Each row comes from the steps of one walk. Every step used is in the known rows, and no mark comes twice. Write the walk behind each row, first mark first.
In the rows, 128 means zero.
Known rows:
l-n: [152  80 128 118 110 165 148 109 164 164 145 127  97 131 113 174  95 143
 127 155 112 161 163 175 113 114  98 123 116 123  63 125 103  88  94 100]
b-f: [175 105 152 113 115 142 143 129 164 174 134 162 110  81 101 147 117 125
 131 164 116 181 147 106 123 134 132 137 119 125  79 103 148  60  88 103]
e-g: [151  70 123  75 156 156 152 114 150 165 132 137 132 158  76 147  83 122
 124 148 114 152 143 159 125 126 104 138 137 125  86 124 114 106 134 105]
r-b-q-e-g-v-x: [ 97 105 123  88 129 131 129 109 121 116 126 134 143 131 121 128 118 170
 174 158 160 133 203 135 129 149 179  90 155 126 150  91 163  51  94 149]
v-g: [179  79 164 113 125 159 123 107 161 199 118  98 103 129 113 158  85 135
 128 147 149 178 165 127 124  97 134 116 171 130 102  82 171 124  81 110]
g-r-p-l-n: [141  99 109 150 106 139 194  71 104  59 144  68 119 151 116 153 123 116
 167 150 130 121 167 151  96 102  96 121 152 144 136 162 123 139 126 106]
q-e-g: [151  62 125  85 146 154 161 118 131 170 127 117 139 148  98 127  90 123
 144 153 137 140 159 161 120 120 106 147  91 126 103 121 107  73 121 113]
b-q-e-g: [136  66 115  91 117 129 166 113 143 145 106 122 138 105  89 140 101 137
 160 151 165 150 157 154 133 138 126 150 107 128 110 118 110  38 101 114]
v-g-e-q: [140 103 161  81 154 151  94  93 160 200 100 143  97 209 118 158  87  85
 147 125 174 196 125 118 119  80 148 142 244  95  79  54 165 187 100  98]
v-g-e-q-b-r-p-l: [155 130 143 101 152 113 132  74 124 113  80 126 141 162 119 158 114  82
 176  94 212 155  76  77  87  66 142 124 175 113 147  70 197 188 122  87]
x-b: [146  86 123 131 105 141 107 113 166 159 137 133  96 147 102 126 115 120
 120 150 103 161 157 116 131 103 126 133 132 115  96  87 129 108 121  85]
q-e-g-v-x: [134  81 144  74 132 148 149  92 125 185 144 108 115 157 112 125  90 157
 148 137 130 133 186 128 118 120 138  94 121 125 144  94 132  89  96 154]
x-b-q-e-g-r-p: [102  79 104 129 113 116 178  90 135  30 120  62 129 128 104 105 142  88
 200 173 176 100 174 120 154 135 133 143 101 130 192 140 113 112 181  99]
l-p-r-b-q-e: [116  98  84 153  91 135 159 129 128 126 104 146 146 109 130 130 125 142
 188 168 178 156 165 140 132 139 152 133 125 153  91  88 166  16  86 109]
n-l-p-u: [127 116 124 132 174 133 116 147 131 211 116 135 100 183  71 127 135 164
 144 166  75 180 168 194 118 124  98 123 121 150  64  84 135  92 137  83]
u-p-r-g-v: [199 119 145 147 140 168 177 103 134 200 154 165 113  88 168 142  93 112
 141 146  93 129 141  80 115 146 127 116 139 177 184 165 135 111 108  65]
g-r-b-q-e: [125 122  99 142 102 120 127 145 123  96 115 122 142 130 164 108 128 117
 198 166 172 142 199 141 128 150 160 149 171 147 112 140 174  47 121  96]
e-g-v-x: [134  91 145  66 136 151 143  92 146 183 150 123 110 168  92 146  88 158
 127 131 106 144 173 127 117 126 140  82 160 123 121 102 137 121 108 144]
n-l-p: [115  82 118 115 144 165 122 144 165 216 125 137  95 141  71 141 114 137
 150 154  93 157 173 207 129 110  90 121 117 149  49  81 128 102 101 103]
f-s: [153  96 124 119 120 148 127 157 155 237 110 148 119 122 112 163  72 146
 119 128 111 157 150 158 130 121  97 147 163 120  52 116  94  70 100 111]
p-l: [169  95 113 127 110 125 140 100 117 167 120 136 130 141  94 141 107 142
 122 121 105 171 147 131  96  96 116 139 180 132  91 104 146  80  75 101]
e-g-r-b-x: [130 111  85  71 140 151 144 141 130 100 117 139 147 142 120 140 123 112
 143 171 127 125 179 153 113 157 153 144 201 131  77 184 153 108 196 106]
x-b-r-p: [135  92 127 174 132 150 146 120 185 101 128 118 127  99 130 139 143  93
 128 164 125 132 141  87 117 116 131 125  57 109 146 104 112 115 157  74]
u-p-l: [194 106 130 157 111 142 157 114 115 193 108 176 140 109 109 138 104 130
 115 127  93 146 118 117 104 107 115 129 177 157 122 138 159  70  95  93]
u-p-r-g: [203  97 126 162 126 175 192 125 132 198 138 173 138  63 152 152  75  73
 132 152 118 123 125  81 120 145 123 132 113 169 159 170 132 104 134  73]
e-q-b: [158 106 120  86 129 139 119 119 151 200 121 175 121 175 113 124  91 104
 145  94 131 168 104 136 130  95  96 139 113 123  68 103 143 147 138  87]
g-r: [163 105 119 121 112 139 141 121 146 161 136 115 111 166 132 124  98 107
 150 140 117 149 169 134 117 129 125 140 170 146  80 149 151 116 137  90]
e-q: [135  93 124 109 138 159 129 118 165 202 123 176 123 178 126 139 102  93
 126 120 112 182 125 138 124 106 106 148 161 108  64 107 113 144 123  96]
g-e-q-b-x: [142 136 112  71 110 131  95 123 153 202  96 191 100 155  95 146 106 111
 144  98 166 179 100 131 110  91 139 165 172 104  42 110 148 131 148  68]
e-q-b-r-g-v: [170 131 120  68 171 150 146 120 178 172 141 177 129 119 174 133 114  94
 170  95 114 155 124  93 107 134 118 125  90 135 118 124 128 163 124  62]
p-r: [176  94 126 144 102 135 145 104 132 178 134 136 117 140 119 148  83 123
 118 135 128 158 125  97 107 122 121 138 137 139 104 127 145  84 112  95]
n-l-p-r-b-q-e-g: [ 86  82  82 101 144 129 152 129 103  96  99 140 151 130  85 135 128 131
 197 178 165 116 159 181 133 152 121 129 113 158 120 102 152  39 126 128]
n-l-p-r: [134  88 110 129 124 145 140 120 135 192 125 135  99 142  82 145 108 126
 148 148 113 143 141 159 118 116  97 123 119 156  79  96 147 100 113 106]
e-g-r-p-u: [145 119 126 123 198 125 180 110 102  88 134  79 145 212  97 115 120 112
 159 174 113 138 156 143 121 148 112 134 138 142 147 174 122 154 229  88]

Write each row's walk:
[170 110 120 120 137 148 139 102 124 168 145 142 116 133 125 157  68  76
 155 145 153 157 142  99  99 126 150 159 171 129 119 112 133 123 119  66] -> p-r-g-e
[198 103 141 174 102 152 165 117 132 208 119 174 126 110 136 148  85 110
 114 143 113 131  98  86 116 131 117 126 136 162 131 162 155  70 128  87] -> u-p-r
[129 102 115 148  53 117 151  71 127 121 148 101  93  67 161 133 116 123
 182 139 164 128 189  32 123 129 191  99 117 137 219  83 144  75  80 112] -> p-r-g-v-x-b-q-e
[145 167 141 132 192 108 117 127 131 137  97 167 145 209 123 129 129  95
 161 122 157 172  75  98  98 117 128 143 103 106 116 111 144 154 206  43] -> g-e-q-b-r-p-u
[124 113 132  94 150 148  98 112 154 201 114 184 111 216 113 143  94  82
 139 120 137 190 114 137 113  97 131 161 207  92  54  82 123 152 121  82] -> g-e-q
[157 116 106  87  98 142 125 128 162 204 103 182 113 116 108 140 111 121
 132  96 139 169 109 127 119  98 117 146 127 118  57 132 139 123 150  84] -> e-q-b-x
[171 129 112 178  96 165 145 146 121 171 102 203 144  66 151 154 121 125
 104 169 125 127 122  92 106 148 159 130 166 153 115 182 179  51 162  84] -> u-p-r-b-x
[138  83  98 121 147 170 163 124 137 184 144 129 109 101  99 150  95  92
 167 154 112 133 166 158 123 129 100 127 102 164 109 106 123 130 118  89] -> n-l-p-r-g
[154  96 138 170 148 160 167 130 181 141 126 126 144  88 133 153 117 106
 130 159 134 143 143 116 104 131 119 132  56 123 123 129 111 106 140  82] -> b-r-p
[180  97 124 150  96 156 176  97 119 161 116 160 121 105 117 175 107 142
 120 141  96 134 121 148  95 109  92 115 160 157 108 153 134  68  84 105] -> u-p-l-n
[152  93 119 139 108 135 119 125 184 146 120 141 112 116 136 146 131 104
 118 149 106 150 137  84 107 126 139 131 100 108  94  98 127  83 127  81] -> x-b-r
[108 113  84 133 119 159 122 145 129 159 109 161 119 103  99 154 145 142
 140 172 123 139 165 164 107 132 139 128 149 151  71 118 167  75 144 103] -> n-l-p-r-b-x
[127 105 144 122  86 135  96  92 160 174 156 121  73 159 119 125 118 155
 126 135  96 146 186  82 126 100 162  78 164 117 137  61 151 124  98 121] -> g-v-x-b
[151  97 114 167 120 149 197  87 141  77 125 109 142  91 123 185 133 128
 132 148 127 131 135 129  73 111 104 117  83 124 129 136 107  90 101  96] -> b-r-p-l-n
[133 103 116 102 163 163 152 105 141 186 163 123  88 122 119 140 116 130
 175 149  92 136 182 146 117 130 108 113 121 173 135  99 123 140  89  84] -> n-l-p-r-g-v
[150  82 144  70 163 147 147  99 136 171 145 109 114 175 113 114 107 160
 154 147 114 145 175 149 119 122 112 131 111 136 135 117 114  84  93 111] -> q-e-g-v
[192 110 121 110 116 130 131 141 169 180 115 153 128  99 125 144  95 131
 137 116 136 149 117 117 102 128 117 122  64 136  75 122 161  67 121  78] -> q-b-r
[108  81  78  98 124 141 182 118 117  93 102 141 161 129  99 136 120 132
 191 175 179 134 153 151 135 150 140 132 127 145 100 105 151  32 117 127] -> l-p-r-b-q-e-g
[174 121 131 177 128 162 138 138 111 167 122 195 151 122 151 135  99 107
 124 166 117 128 115  99 114 144 136 121 158 161 131 157 181  71 145  85] -> u-p-r-b
[147 148 121 102 124 134 133 181 130 140 116 169 136 111 151 141 114 113
 168 167 123 140 170 120 138 171 141 140 210 132  53 143 166  63 135 121] -> g-r-b-f-s
[150 137 124  78 144 122 100 125 166 184  99 193 124 177 131 146  98  80
 156  93 164 167  78 104  98 111 130 148 135 101  49  98 157 130 141  66] -> g-e-q-b-r
[112  89 115 145  46 118 113 103 168 143 118 133  96  90  96 151 111 131
 133 137 146 157 166  92 138 116 172  98 157 104 112  66 152  77 107 125] -> v-x-b-q
[152  90 142  56 169 150 137  97 154 167 148 128 108 177  93 138 104 158
 131 142  89 154 164 150 119 129 114 122 157 131 112 122 116 117 105 100] -> e-g-v
[130  89  96 115 123 121 157 112  96  86 110 139 164 123 119 138 111 124
 171 168 181 129 144 119 120 156 151 145 131 137 143 133 155  30 129 114] -> p-r-b-q-e-g
[125 144 157 187 141 114 126 100 147 113 137 100 106 155 141 127 165 154
 126 162  98 147 164  46 102 132 171  68  92 113 195  88 143 126 165  92] -> g-v-x-b-r-p-u
[183  86 112 135 126 162 170 104 133 169 153 132 127  93 136 152  75  84
 137 145 131 150 151  95 111 134 126 144 124 143 130 134 120 114 119  81] -> p-r-g
[101  95 126  79  92 113 123  73 162 116 132 122  94 134  82 148 121 156
 142 135 124 139 175  94 138 131 170  81 174 110 149  79 142 101 108 136] -> e-g-v-x-b-q
[126  94 129  77 125 131 133  93 174 128 136 127 110 145 121 150 123 132
 124 136 102 118 151  66 110 139 163  70 130 104 137  93 140 112 133 130] -> e-g-v-x-b-r
[160  90 156 145 135 157 162  95 146 121 130  43 109 142 133 136  99  97
 168 161 172 138 181 119 130 104 130 114 160 146 159 129 172 183 140 102] -> v-g-r-p
[146 127 136 109 137 147 122 184 141 173 111 196 141  85 128 156 110 138
 138 172 116 161 159 131 138 157 134 137 169 116  54 107 142  38 101 120] -> r-b-f-s
[162  89 110 119  95 141 158  82 120 138 132 123 109 136  98 174 109 153
 127 133 108 160 150 155  88  96  98 122 159 130  83 115 122  80  63 105] -> p-l-n
[165 123 154  63 144 128  94 108 167 183  82 154 114 168 137 161  87  81
 164  98 198 172  85  92 102  94 149 129 173 105  75  71 199 163 119  81] -> v-g-e-q-b-r
[155 138 137 175 162 123 158 119 111 121 132  80 128 193 125 109 129 120
 156 171 112 158 168 128 116 135 120 133 135 149 142 161 137 141 200  66] -> g-r-p-u
[161 112 124 106 165 159 133 139 174 170 128 158 131  99 142 166  91  74
 152 148 143 164 154 113  90 145 156 155 138 112  85 110 116 105 114  58] -> b-r-g-e
[174 112 131 108 167 164 154 125 188 175 154 141 120  85 170 152 114 120
 143 145  97 156 180 102  97 153 140 123 108 137 124 130 114 109  89  65] -> b-r-g-v
[155 112 133 114 134 168 157 122 177 189 156 138 121  67 168 164  97 118
 141 133 112 144 189  80  96 150 169  86 114 125 132 106 129 117  93 109] -> b-r-g-v-x
